Each row was made from one small tree. Brackets hold a mark, then the marks that hang from it, in alphabetical order. Every link used is in the known rows. Write each row's tree.
Known rows
{sufib {gotip zeru}}: [  9 -12   7  -1  -1   0  -1  -1  -3 -25  -1  -1  -3 -12  14   8  -9 -14
 -13]
{tetofot {gotip sufib {zeru basuf}} zizan}: [ -8  30   8  -6   2 -16   0  21   6  24  -5 -11   9   5  11  -5  17   0
  10]
{siruz kitisel}: [-12 -11  -6  -3 -24   1  -2   9   9   4   2  18 -19  -3   3  17 -11 -26
  -9]
{zizan kitisel {tetofot {gotip basuf}}}: [ -2 -20 -23  -5  14   6  12   2  12  -5 -43  15 -10 -10   2  -9 -33 -10
  -1]
{gotip {basuf tetofot}}: [  0 -14 -11   8   4   0  -1 -15 -10 -11   1  17  -5 -10 -25   4   9  17
  -8]
{tetofot zizan}: [-13   8   1   1 -19   5  -1 -10   2  -4   2  13 -13  -3   4  31  15  -7
   9]
{tetofot {gotip basuf zeru} {zizan kitisel}}: [ -6  27  10   9  24 -13   6   2   9   1 -28   1  -3  10  15   6  -5 -14
   8]
{zeru {basuf tetofot}}: [-23 -18 -21   4 -20  -5  -5  -7  -2 -19  15  15  14 -10 -25  -4   5   6
  -8]
{tetofot {gotip basuf sufib}}: [ 21   4   6 -17  19   6   4  15 -14  36 -30   1 -14  -9  -4   9  11  19
   4]
{gotip sufib {zeru basuf}}: [ -4  13  -8  -8  -9  -8   1  17   7   5   2  -8  28  -4  13 -11   9   0
 -12]
{gotip basuf sufib zeru}: [ 20  18   2  -4  16  -3   5   8  -1  13 -10  -8  10  -4  12  -2  14  13
 -12]
{gotip sufib zeru}: [ 15  10   2 -12  -5   4   0  12   1  10   3 -14   6  -5  16   5   8   1
 -16]
{basuf {gotip sufib zeru} {tetofot zizan}}: [ 20  16  19   0  -4   7  -5  -6  -2   7  32 -20  -9  18  12  -1   8  -1
   6]
{gotip {basuf {tetofot {zizan kitisel}}} zeru}: [-11  11   3  31  19  -7   9 -19   6 -24   3   5  12  19   2  -4   3   2
  -3]
{sufib {gotip {zeru basuf}}}: [ -9 -10  -3   1  -4 -12   1   3   3 -30  -3   6  19 -13  11  -6  -8 -14
  -9]
{sufib {gotip basuf zeru}}: [ 14  -5   7   5  22  -7   5  -8  -5 -21 -14   5   2 -12  10   2  -4  -3
 -10]
{basuf {gotip zeru} tetofot}: [ 10   0  -1  -7 -12  -6 -19  -7   0 -16  25 -10 -11  -4  -1  -4 -15 -19
 -11]
{gotip sufib}: [ 13  -6   2 -14 -13  20   4   7  -7  16  -3  -2  -3  -7   6  18  11   8
  -5]
{basuf gotip {tetofot {zizan kitisel}}}: [ -6 -10  11  10 -12  20  -1 -21   2 -18  15   3 -13  19   6  14 -15 -19
  15]
{zeru {basuf gotip {tetofot {zizan kitisel}}}}: [-27  -8   1  13 -16   8   1 -16   9 -24  15   9   8  20   3  -2 -12 -19
  19]
{basuf {gotip zeru} {tetofot {zizan kitisel}}}: [ -4   8  12  13  -6   5  -5 -17   9 -24  21  -9  -4  22  16   1 -18 -27
   5]
{gotip basuf}: [ -1  -1  -8  -4   1  -1   0  -6  -3  -2 -16  18  -5 -14  -6  15   8   3
  -2]
{zeru basuf gotip}: [-30 -13  -1   2 -18  -4 -11  -2   7  -9 -11   6  22 -14  -3   6 -19  -6
  16]

Write each row's tree
[ -8 -23  -6  13  -1 -11   1  -6  -5 -38  16   2  19  -7  -9 -18  -6  -1
 -14]	{sufib {gotip {zeru {basuf tetofot}}}}
[-12  15  -1  15  -4  -9   4   0   5  -1  26  -7  25  14  -1 -13  24  15
  -1]	{gotip sufib {zeru {basuf {tetofot zizan}}}}
[  0  15  -3 -18   0 -16  -4  29   2  21 -11 -13  12  -8   6 -12   2  -2
  -7]	{tetofot {gotip sufib {zeru basuf}}}
[ -6 -27 -23 -11  -9  14   6   7  14  -7 -30   8 -15 -11   4  -3 -40 -21
  -3]	{zizan kitisel {tetofot gotip}}
[  4 -14  -2 -10 -14  12  -5   0  -7   7  19  -3   8   2  -6 -11  -1   5
   5]	{zeru {basuf {gotip sufib} tetofot}}
[  5  -3  25  24  19  14   7 -20  -8  17   2  -5   6  11  -9   7  10  36
  27]	{zeru {gotip {basuf {tetofot zizan}} sufib}}
[  1  -2 -22  -2  21  -9   6   7  22 -10 -36   2  -2  -7  10 -24 -38 -18
 -10]	{zizan kitisel {tetofot {gotip basuf zeru}}}
[  5 -11  17   7   5  24  14   1 -10  17  -2  -8 -11  19  -4  10   4  13
  12]	{basuf {tetofot {gotip sufib} {zizan kitisel}}}
[12 20 10 19 21 -4  9 -9 -4  8 13 -7  6 14 -3 -6 28 26 -1]	{gotip {basuf {tetofot zizan}} sufib zeru}
[ 13  16  15   2   7  -2  -1   8  -8  21  14 -19 -13  10  -5   0  17  15
   2]	{basuf {tetofot {gotip sufib zeru} zizan}}
[ 25  20   8 -15  25 -10   0  19  -7  31 -23 -11  -4  -6   6  -4   7  10
  -7]	{tetofot {gotip basuf sufib zeru}}
[  7  19  -3 -11  18 -24 -10  11  -1   8 -24   1 -11 -15  -1   0  -2  -6
  -8]	{tetofot {gotip basuf zeru}}
[ 24 -16   8 -13 -12  24  -5  -5 -14  11  19 -10 -14   3  -3   4  -1   4
   1]	{basuf {gotip sufib} tetofot}
[-19 -16 -16  -5 -13 -11 -10   7  -7  -2   0  10  -2 -14 -31  -5  -1   4
  -2]	{zeru {basuf {tetofot gotip}}}
[ 10   2   8  15  15  12  13 -15 -11  14   8   5  -4  12 -12   9  31  35
   9]	{gotip {basuf {tetofot zizan}} sufib}
[-12 -14 -13  -6 -22  -1 -14  -8  -2 -15  19   9   1  -5 -13  -7  -9 -11
   4]	{zeru {basuf gotip tetofot}}
[ -1   1 -24 -17  -2 -11   1  26  17  13 -14 -10  11 -12   8 -33 -17  -4
  -9]	{zizan {tetofot {gotip sufib {zeru basuf}}}}
[ -4   1   8   0 -12  10   0  -8  -2   9  25  -2   3  16  -1  -2  13   7
  20]	{zeru {basuf {gotip sufib} {tetofot zizan}}}
[ -7  -3   4   4  -8  -1  -7  -6 -10   4   8   7 -28  -1 -23  18  12   5
  10]	{basuf {tetofot gotip zizan}}
